Each row comes from the steps of one walk. Every step used is in the known rows, and no mark comes twice. Write the walk behind each row, first mark first.
Known rows:
kuralo/tumuv/melef: -.15 .06 -.08 .01 .08 .00 -.06 .10 .10 .25 .07 .34 .03 -.10 -.03 .09 -.06 -.20 .05 .01 -.09 -.13
ravug/likib/pifesos/kuralo/tumuv: .03 -.05 -.01 .33 .07 -.13 -.18 -.03 .28 .35 .43 .20 .19 -.11 .25 .38 -.12 -.03 .23 -.02 -.04 -.18
tumuv/melef/pifesos/likib: .26 .10 -.01 -.11 -.23 -.08 .11 .01 .04 -.05 -.17 .00 -.30 .09 -.15 -.27 -.11 .09 -.16 -.01 .08 .13
nabeg/melef/tumuv: -.45 .04 .09 .13 -.22 .12 -.31 -.27 -.03 .00 .29 -.06 -.33 -.10 .18 .08 -.15 .11 .10 -.11 -.12 .17
ravug/likib/tumuv/melef: .37 -.03 .02 .22 .40 .06 .01 .31 -.14 -.09 .15 -.02 .15 -.03 .07 .02 .19 -.27 .05 -.01 .16 -.21
pifesos/kuralo/tumuv: -.16 -.13 -.01 .19 .03 -.07 -.13 -.21 .21 .22 .08 .18 .13 -.04 .14 .28 -.05 -.07 .13 -.15 -.18 -.06
ravug/kuralo/tumuv/melef: -.49 .02 .02 -.03 .07 .11 -.01 .14 -.03 .24 .02 .36 .22 -.04 -.02 .17 .00 -.27 .01 .22 -.04 -.22
pifesos/likib/ravug/kuralo: -.18 .02 .14 -.16 .04 -.01 -.11 -.07 -.06 -.04 -.06 -.08 .23 .13 -.24 .07 .27 .09 -.15 .22 .00 .07
nabeg/melef/pifesos/likib: -.09 .12 .04 -.17 -.57 -.07 -.19 -.22 -.02 -.08 .17 -.15 -.32 .12 -.01 .03 -.11 .37 -.18 -.05 -.14 .17
tumuv/melef/pifesos/likib/ravug/kuralo: -.02 .14 -.05 -.07 -.11 .03 .11 .14 .01 -.15 -.30 -.06 .06 .09 -.25 -.36 .15 .06 -.19 .06 .17 .08
nabeg/melef: -.30 .05 .11 -.01 -.27 .03 -.27 -.10 .08 -.01 .30 -.08 -.13 -.04 .10 .27 -.04 .05 .06 .03 -.15 -.04
likib/ravug: .07 .01 -.05 .07 .10 -.02 -.20 .04 .20 -.09 .05 -.12 .12 -.05 -.09 .04 .15 -.09 .12 -.05 -.08 .04
melef/pifesos/likib/tumuv: .36 -.02 .09 -.12 -.23 -.04 .10 -.10 -.14 -.15 -.04 -.21 -.08 .23 -.03 .02 .07 .10 -.11 -.15 -.06 .21
ravug/melef: .06 -.13 -.05 -.04 .13 -.04 -.09 .08 -.08 -.01 -.01 -.09 -.02 -.11 -.07 .27 -.09 -.13 .12 .21 -.07 -.25
ravug/likib/tumuv/melef/pifesos/kuralo: .59 -.11 -.09 .46 .19 .03 .15 .22 .06 -.19 -.06 -.09 .09 .02 .21 -.22 .06 -.17 .11 -.34 .26 -.16
melef/pifesos/likib/ravug/kuralo: -.06 .05 .00 -.13 -.21 -.02 -.05 -.07 .00 -.17 -.14 -.17 .12 .18 -.19 -.13 .16 .13 -.14 .06 -.02 .15
nabeg/melef/pifesos/likib/ravug/kuralo: -.35 .14 .03 -.16 -.43 .05 -.22 -.09 -.01 -.17 .03 -.21 .06 .15 -.10 -.05 .16 .33 -.22 .01 -.02 .14
tumuv/kuralo: -.20 -.08 .23 -.16 .03 -.01 .14 -.04 -.04 .04 .06 .10 .09 -.03 .22 .07 -.07 -.14 .08 .25 -.08 -.11
ravug/kuralo/tumuv/melef/pifesos: -.36 .03 -.09 -.02 -.16 .09 .05 .11 .03 .10 -.07 .28 .09 .03 .05 -.03 -.10 -.22 -.01 .09 -.06 -.16
melef/tumuv: -.16 -.06 .08 .14 -.01 .05 -.15 -.28 -.02 -.01 .15 -.01 -.27 -.06 .13 .01 -.14 -.07 .20 -.05 -.11 .17
ravug/melef/pifesos: .22 -.12 -.15 -.02 -.06 -.03 -.05 .07 -.02 -.14 -.08 -.19 -.12 -.03 -.01 .07 -.21 -.06 .11 .06 -.13 -.20
tumuv/melef/pifesos: .16 .06 -.05 .06 -.18 -.01 .08 .11 .13 -.09 -.10 -.01 -.23 -.03 .04 -.22 -.16 -.14 .06 -.07 .02 -.01
pifesos/likib/ravug/melef: .25 -.04 -.10 -.13 .26 -.12 -.11 .04 -.05 -.05 -.14 -.19 .06 -.04 -.40 .10 .13 .14 -.09 .12 .03 -.03
kuralo/tumuv/melef/pifesos/likib: .09 .16 -.14 -.13 -.18 -.08 .02 -.06 .02 .15 -.06 .26 -.17 .06 -.14 -.15 -.11 .10 -.18 -.07 -.07 .13
nabeg/melef/pifesos/kuralo: -.12 -.04 .04 .24 -.47 .01 -.14 -.20 .26 -.12 .06 -.17 -.20 -.02 .28 .02 -.16 .15 .06 -.30 -.08 .03

Which walk is each row?
.06 .03 -.07 .39 .17 -.10 -.02 .18 .32 .40 .28 .30 .12 -.22 .17 .17 -.12 -.11 .21 .01 .17 -.25 | ravug/likib/pifesos/kuralo/tumuv/melef
.17 -.05 .21 -.28 -.11 .00 .38 -.06 -.23 -.14 -.10 -.09 .06 .21 .18 -.08 .06 .10 -.16 -.03 .02 .13 | melef/pifesos/likib/tumuv/kuralo
-.15 .05 .01 .22 -.06 -.04 .15 .13 .43 .43 .06 .28 .00 -.22 .14 .17 -.20 -.15 .21 -.06 .15 -.13 | likib/pifesos/kuralo/tumuv/melef
.01 -.08 -.18 .19 .37 .09 -.17 -.02 -.03 -.11 -.07 -.20 -.08 -.22 -.14 -.04 -.02 -.06 .21 -.07 .00 .03 | likib/ravug/melef/tumuv
-.26 -.20 .06 -.08 .31 .08 .14 -.07 -.26 .00 -.07 .07 -.08 -.22 .21 -.04 -.21 -.09 .16 .25 .01 -.12 | ravug/melef/tumuv/kuralo
.51 .01 -.10 .23 .17 .05 .07 .29 -.08 -.23 .07 -.07 .04 .05 .11 -.18 .07 -.21 .06 -.16 .12 -.14 | ravug/likib/tumuv/melef/pifesos
.28 .06 .15 -.11 .12 .01 .22 .13 -.14 .03 -.13 -.03 -.03 .08 -.14 -.01 .15 -.03 -.15 -.01 .18 .08 | pifesos/likib/tumuv/melef
.07 .07 .09 -.14 -.44 .04 -.05 -.11 -.13 -.17 .09 -.25 -.15 .21 .06 .10 .06 .27 -.21 -.22 -.07 .21 | nabeg/melef/pifesos/likib/tumuv
-.34 .12 -.07 -.13 .19 .01 -.03 .09 -.03 .21 -.15 .30 .29 .01 -.31 -.01 .24 .01 -.22 .16 .07 .00 | pifesos/likib/ravug/kuralo/tumuv/melef
.09 -.04 -.14 .00 .31 -.01 -.15 -.16 -.16 -.06 -.13 -.17 -.13 -.10 -.30 -.09 .04 .20 -.02 .00 .05 .18 | pifesos/likib/ravug/melef/tumuv
-.36 -.09 .20 -.01 .11 .09 .14 -.25 -.13 .00 .07 .12 -.11 -.07 .31 -.13 -.15 -.08 .15 .11 -.04 .09 | melef/tumuv/kuralo
-.17 -.12 -.06 .00 .47 .10 .10 .03 -.13 -.09 -.14 -.03 .09 -.23 .09 -.16 .00 -.07 .18 .10 .07 -.05 | likib/ravug/melef/tumuv/kuralo
.16 .07 .03 -.11 .07 -.13 -.18 -.07 .09 -.02 .00 -.13 .04 .08 -.26 .00 .20 .15 -.09 .02 -.03 .18 | pifesos/likib/ravug
.15 .05 .10 .14 -.03 -.10 -.17 .11 .14 .14 .49 -.04 .01 -.08 .16 .29 -.09 -.07 .23 .23 .01 -.16 | ravug/likib/pifesos
-.01 .11 -.19 .05 -.15 .01 -.01 .08 .16 .11 .00 .24 -.07 -.03 .02 -.11 -.16 -.17 .05 -.13 -.13 -.04 | kuralo/tumuv/melef/pifesos
-.08 -.09 -.01 -.18 .42 .01 .14 -.07 -.24 -.05 -.19 -.02 .00 -.13 -.12 -.18 .01 .18 -.08 .14 .12 .09 | pifesos/likib/ravug/melef/tumuv/kuralo
.38 -.09 .03 .29 -.06 .06 .31 .16 .18 -.15 -.29 -.13 -.01 .01 .18 -.20 -.01 -.19 .09 -.40 .21 -.03 | likib/tumuv/melef/pifesos/kuralo
.15 .21 -.28 -.06 -.03 -.07 -.03 .07 .15 .08 -.14 .15 .01 .04 -.28 -.26 .09 .13 -.16 -.22 -.01 .19 | kuralo/tumuv/melef/pifesos/likib/ravug
-.25 .07 -.14 -.16 -.13 -.04 -.13 -.12 .01 .03 -.06 .08 .26 .19 -.20 .00 .17 .14 -.16 .02 -.18 .14 | melef/pifesos/likib/ravug/kuralo/tumuv
.26 -.15 .08 -.33 .11 .02 .40 .09 -.37 -.16 -.24 -.15 .13 .12 .07 .01 .02 .07 -.16 .13 .08 -.11 | ravug/melef/pifesos/likib/tumuv/kuralo
.05 -.06 .32 -.32 .14 -.01 .33 -.03 -.25 .01 -.03 -.01 .19 .16 .13 .11 .18 .04 -.17 .16 .04 .08 | pifesos/likib/tumuv/kuralo
